What can hang from each mark:
zalub: pepar
vure: bama dibo
totev: vure
nuzo: dibo
kitok: veku vure
vikil: mizen nuzo pona veku
bama: pona vure
veku: vikil
mizen: vikil
dibo: fogev nuzo vure zalub

Known rows, with every way that one mark hangs from another:
nuzo{dibo{zalub}}: [  9  -3   0  26 -15 -13  29   7 -20   6   0  10 -26   1  -1   5  -8  16
  -1 -15  25  24  -3  21  -8 -34  -8 -30]
totev{vure{bama{pona} dibo}}: [  2   0   2   3  16 -15   0  -7 -12  -4  -4  -8  12  38  -4  16  25  -3
 -26 -10 -49  20 -28 -11 -28  -6 -23  20]
kitok{vure{bama dibo{nuzo zalub}}}: [  1  11  -3   1  18   2  36  28  -6   2  12   2  10  13 -21  11   1  24
  -4 -26 -24 -14  -4   6  -3  -6   0  -4]
kitok{veku{vikil} vure{bama{pona} dibo{fogev}}}: [  1   8  14  -6  32 -13 -17   7  12  -4   8   0  -4   3 -17  37  35   5
  15 -24 -22 -40   7   4  17  12  12   7]
veku{vikil{mizen nuzo{dibo{vure zalub}} pona}}: [  7  15  -3  -9 -25  20 -29 -21   9  -3  -6  -3  -5 -33  20 -16  -7   1
  11  16  37  -7   9  -2  13  14  20  -5]
mizen{vikil{nuzo{dibo{vure}} pona veku}}: [ 10  13  14  -3 -18  -6  -8 -27   3   8 -12   0  -1 -23   4 -25 -20  22
   1  13  32  18   0 -24  -8   7   7  -5]
dibo{fogev nuzo vure zalub{pepar}}: [-34  -4 -13 -11   2  22  -1  24  -4  -2   6   0  20   8  -2  33 -19 -32
 -10  18   4 -29  15  20  43  18  -7  14]
veku{vikil{mizen nuzo pona}}: [ 11  -1   3 -17 -14  23 -38 -22  14  -6  -8 -11   4 -32  16 -21  -5 -16
  13  19  36   8   4  -7   2  21   9  -2]
kitok{veku{vikil{mizen}} vure{bama dibo}}: [ 11   0   2  -9  23  -2  -3   5  10  -2   6   4   1   9 -15  25  27  20
  16 -26  -4 -46  26   3  18   9  17  10]
nuzo{dibo{vure}}: [ 14 -10  -2  27 -13   0  10 -13 -19  11   9   7  -3   2  16  -2   5  34
   3 -14  22  26   2   9   0 -31  -7  -6]
nuzo{dibo{fogev vure{bama} zalub{pepar}}}: [-25   3  -5  18  -6  -2   8   9 -18  -1   4   9 -13  11  12  26  -5   4
  -4  -2  -5 -11  -3  20  16 -16  -5  -4]
kitok{veku{vikil{mizen}} vure{bama{pona} dibo}}: [ 10   1   6  -9  29  -8  -9   0  16  -5   8   4  -1   3 -12  19  37  13
  14 -23 -19 -45  20  -4  13  11  20  10]
kitok{veku vure{bama{pona} dibo}}: [ 10  -8   5   2  34 -21   7   8   3  -5  12  11   2  13 -11  10  29  25
   3 -32 -34 -31  10  -3   5  -9   6  10]
mizen{vikil{nuzo pona veku}}: [ 10   3  18 -13 -10  -4  -9 -24   8   4 -18  -5   4 -23  -2 -23 -24   4
   1  19  32  23  -3 -23 -17  14  -2  -7]
mizen{vikil}: [  5 -21  22  -3   7  -6  13 -16   5  11 -22 -10  16  -9 -18   9  -3   2
  -1   6  43  31  -8  -7 -26  -4 -31 -19]
vikil{mizen nuzo pona veku}: [ 15   6  -7 -20 -19  12 -26 -17  14  -8   6  -1  -5 -15  24 -72 -28 -13
  19  23   6  10  25 -24   6  15  25  21]
vikil{nuzo}: [ 19 -25   4   3  -9   5  -9  -4  -2   0   6  -9   2 -22   7 -21  -9   5
   4   3  16  26 -10  -8 -14  -5 -15  -2]
vure{dibo{fogev nuzo zalub}}: [-19  15  -6   3  17 -12  15  33   1  12   4  -6 -16  28 -31  32  -3 -27
   5 -16  -2  13 -22  18   8   2 -24 -12]
vikil{mizen nuzo{dibo{fogev zalub}} pona veku}: [  3  32  -6 -11 -27  -2 -22  -8  10  -5   9   2 -31 -14  15 -62 -34  -9
  24  18   2   0  21 -11  20   7  31  10]
dibo{vure}: [  8 -23  -4   6  -4  20  -1 -15  -8   8   1  -1  27  -1  19   3  -1  15
   0   4  20  12  12   6   3 -13 -15  11]
veku{vikil}: [ 15 -17  14   1  -6  18 -14 -12  -3   5 -11  -8   0 -17   1  28   9 -16
   8   5  47  27  -2  14 -11   9 -10 -18]
vure{bama}: [  4 -20   4   6  13   5  17   7  -7  -6  -1   0  -1   0  -1  14   1  -9
   1  -4 -18  17  -8   1 -27 -17 -16  -8]
kitok{veku{vikil{pona}} vure{bama}}: [ 19  -6   8 -12  13   6  -9  -6   3 -13   1  10  12 -16  -1  15   8  19
   9 -13   3 -40  30   6  15   2  24   3]
bama{pona vure{dibo{fogev nuzo zalub{pepar}}}}: [-14 -10   3   2  23 -17   6  19  14   4   3  -8  19  18 -22   6  33 -19
 -12  -4 -45  -9 -25   4 -11   8   1  -1]
mizen{vikil{nuzo{dibo{zalub}} pona veku}}: [  9  16  16  -4 -18 -12   1 -17   3   6 -17   2 -13 -23  -4 -20 -25  16
   0  13  34  17  -1 -17 -12   6   6 -16]

Rows:
[-44   3 -10 -14  16  18   0  30   1 -12   7   4  13   1  -2  36  -4 -41
 -13  21 -38 -43   5   7  30  20   3  16] -> dibo{fogev nuzo vure{bama{pona}} zalub{pepar}}
[ 10 -18   3   7  22 -15  10   7  14   9   5  -9  22  10 -22  -9  42   0
  -7 -13 -40  11 -24  -6 -26  -2   2  -4] -> bama{pona vure{dibo{nuzo}}}
[  0  -9   9   5  26 -17   0   9  19  11   7 -15  22  13 -27  -2  40 -12
   0  -9 -45   7 -28  -2 -18   1  -2  -1] -> bama{pona vure{dibo{fogev nuzo}}}
[-12   1   0  12  33 -21  10  13   2  -5   1   1 -16  22  -5  17  32 -13
  -5 -19 -50  19 -39 -12 -34  -7 -17  -5] -> vure{bama{pona} dibo}
[ -2 -16  -6  25 -12 -12  24   7 -24  -2  -1  15 -19  11  10   5  -5   9
 -11 -12  24  20  -6  20  -3 -25  -9 -23] -> nuzo{dibo{zalub{pepar}}}
[-10 -13  -6   5   9  -4  17  25   6  13   0  -9  22  28 -27  18  12  -6
  -6 -11 -15 -10 -12  19  -1   4  -6  -3] -> bama{vure{dibo{fogev nuzo zalub{pepar}}}}
[  5   2  15  -2  -8 -12  -5 -25   6   2 -16  -3   5 -25  -3 -24 -15  21
  -4   7  33  26 -20 -22 -19  -6 -12 -18] -> mizen{vikil{nuzo{dibo} pona}}
[  8  23  -3  -9 -23  -1 -32 -16  10  -2  13  -2 -24 -11  18 -68 -25  -6
  28  15  -1  13  16 -19  15   7  28  17] -> vikil{mizen nuzo{dibo{fogev}} pona veku}
[  7  -3   4 -14  -6  22 -27 -22  11  -5 -15  -7   9 -15  14  -7   0 -24
  12  16  40  16   8   4  -1  13   2  -8] -> veku{vikil{mizen pona}}
[  0 -15   0   4  10  15   0 -10  -3  -3   2   2  20  -9  19   9  13   6
  -4   7 -21  -3   3  -7 -10 -10  -6  12] -> dibo{vure{bama{pona}}}
[ 11  27 -13  -9 -35   9 -16 -15   6  -3   8   9 -20 -17  29 -66 -31  14
  15  18   5 -11  32 -17  21   5  40  17] -> vikil{mizen nuzo{dibo{vure zalub}} pona veku}
[  1  21  19  -6 -15 -14  -6 -16   6   6 -16  -2 -14 -23  -9 -16 -27   6
   5  15  31  15  -5 -14  -6   8   3 -13] -> mizen{vikil{nuzo{dibo{fogev zalub}} pona veku}}
[ 17 -14   7 -10 -12  22 -27 -13  13   3  -4 -16  -1 -30   4  -3   6 -15
  17  15  41   8   8  -3  -3  21   0  -3] -> veku{vikil{mizen nuzo}}
[ -2   9  -5   2   5  -9  15   4 -16  -1 -10  -4   7  41  -9  29   5   0
 -27 -10 -32   6 -16   4 -18  -7 -23  13] -> totev{vure{bama dibo{zalub}}}
[ 11  -7  -6   3   5  -7   5  -4 -14   9   1  -9  20  41 -12  12   9   3
 -23 -14 -12  33 -15  -1 -11  -4 -28  18] -> totev{vure{dibo{nuzo}}}
[ -5 -11 -11  24 -17   0  18   0 -25   2   1  15  -6   9  23   8  -4  24
 -14  -7  23   2   5  18  10 -22  -3  -9] -> nuzo{dibo{vure zalub{pepar}}}
[-13   6   3 -10   6   5  14  34   2   5   3  -8  -9  -3 -36  27 -24 -41
  10   6   6   3   3  24  17   0 -14 -18] -> dibo{fogev nuzo zalub}
[-45  13  -2   5  35 -23   3  29   2 -13  -3   2 -20  34  -5  38  21 -41
 -12  -6 -56  -8 -43   5 -11   7 -20  -2] -> vure{bama{pona} dibo{fogev zalub{pepar}}}
[ 22 -23   6  -2  19  -4  12   4  -3  -8  11  10  13  -3  -9   8   8  26
   7 -22 -11 -33  31   4   8 -16   8   8] -> kitok{veku vure{bama}}
[-24 -13 -20  -7   7  21  22  24  -7 -15   4  16  17  -2  12  22  -1 -15
 -28  14 -27 -38  14  -1  12  13  11  10] -> dibo{nuzo vure{bama{pona}} zalub{pepar}}
[-27   5  -1  18  -2  -7   4   7 -15  -4   5   9 -13   7  14  22   4   0
  -5   0 -14 -11  -8  15  13 -15  -2  -3] -> nuzo{dibo{fogev vure{bama{pona}} zalub{pepar}}}
[-21   0  -4  19 -12  -3   3   4 -19   4   4   7  -8  12  12  18  -6   6
  -4  -1  16  -1  -1  24  21 -16  -9  -4] -> nuzo{dibo{fogev vure zalub{pepar}}}
[ 14   4  20   2 -17 -12  10  -9   2  14 -12  -4 -18 -24 -17  -4 -15  16
   6   8  40  18   3 -12 -16   6  -2 -18] -> mizen{vikil{nuzo{dibo{zalub}} veku}}
[ 13   6   2  -7 -20  16 -34 -22  10  -4  -4  -6  -8 -30  17 -23  -2  -4
  15  11  36  10   0  -6   3  12  13  -7] -> veku{vikil{mizen nuzo{dibo} pona}}
[-10   1  -8  -2  15 -12  11  10 -13 -10  -3   0  11  40  -8  23  17 -13
 -38  -6 -52   3 -21  -8 -16   6 -16  18] -> totev{vure{bama{pona} dibo{nuzo zalub{pepar}}}}
[-32  23  -1   6  24 -15  19  32   0   0  -5  -3 -25  31 -22  47   3 -24
   3 -15 -35  -6 -30  16  -8  -5 -23 -10] -> vure{bama dibo{fogev zalub}}
[-11   4  -4  -1   1  13  19   7  -4  -6  -8   9   7 -13  11  22  -4   1
 -12  13 -16 -32  12   9  -1 -10   1  -1] -> dibo{vure{bama{pona}} zalub}
[ 15  19 -12  -6 -30   9 -23 -25   7  -2  13   5 -13 -15  32 -72 -24  16
  19  15   4   2  29 -24  17   5  36  23] -> vikil{mizen nuzo{dibo{vure}} pona veku}
[ -4   5 -16  -6   0  27  35  26  -5  -1   3  10   8 -11  -9  28 -17   0
  -9   6 -12 -33  25   8  11  -2   8  -1] -> dibo{nuzo vure{bama} zalub}
[  0 -19 -11   8   6  -3  28  23   2  12  -1  -2  24  27 -21  10  13   6
 -15 -13 -10  -7  -8  16  -9   0  -1  -5] -> bama{vure{dibo{nuzo zalub{pepar}}}}
[ 18  -6   7  -1 -18  15 -24 -14   8   5   1 -12 -13 -29   4  -5   7  -3
  19   7  39  11   5  -2  -1  12   6  -9] -> veku{vikil{mizen nuzo{dibo}}}
[ -8   7 -21  -6 -23   8 -18 -17   6 -14   4   7   3 -13  36 -63 -22  15
  -2  15   7 -16   9 -16  20  -4  16  14] -> vikil{mizen nuzo{dibo{vure zalub{pepar}}} pona}
[ 17  16  -8  -6 -27   1 -21 -20   7  -5  12   4 -22 -15  24 -76 -25   5
  20  11   4  15  20 -23   7   3  32  14] -> vikil{mizen nuzo{dibo} pona veku}
[  5   1  -3   4  -2 -11   8  -3 -18   6 -10  -7  13  42  -8  19   2   5
 -26  -8  -5  20 -14  10 -10  -8 -29  11] -> totev{vure{dibo{zalub}}}
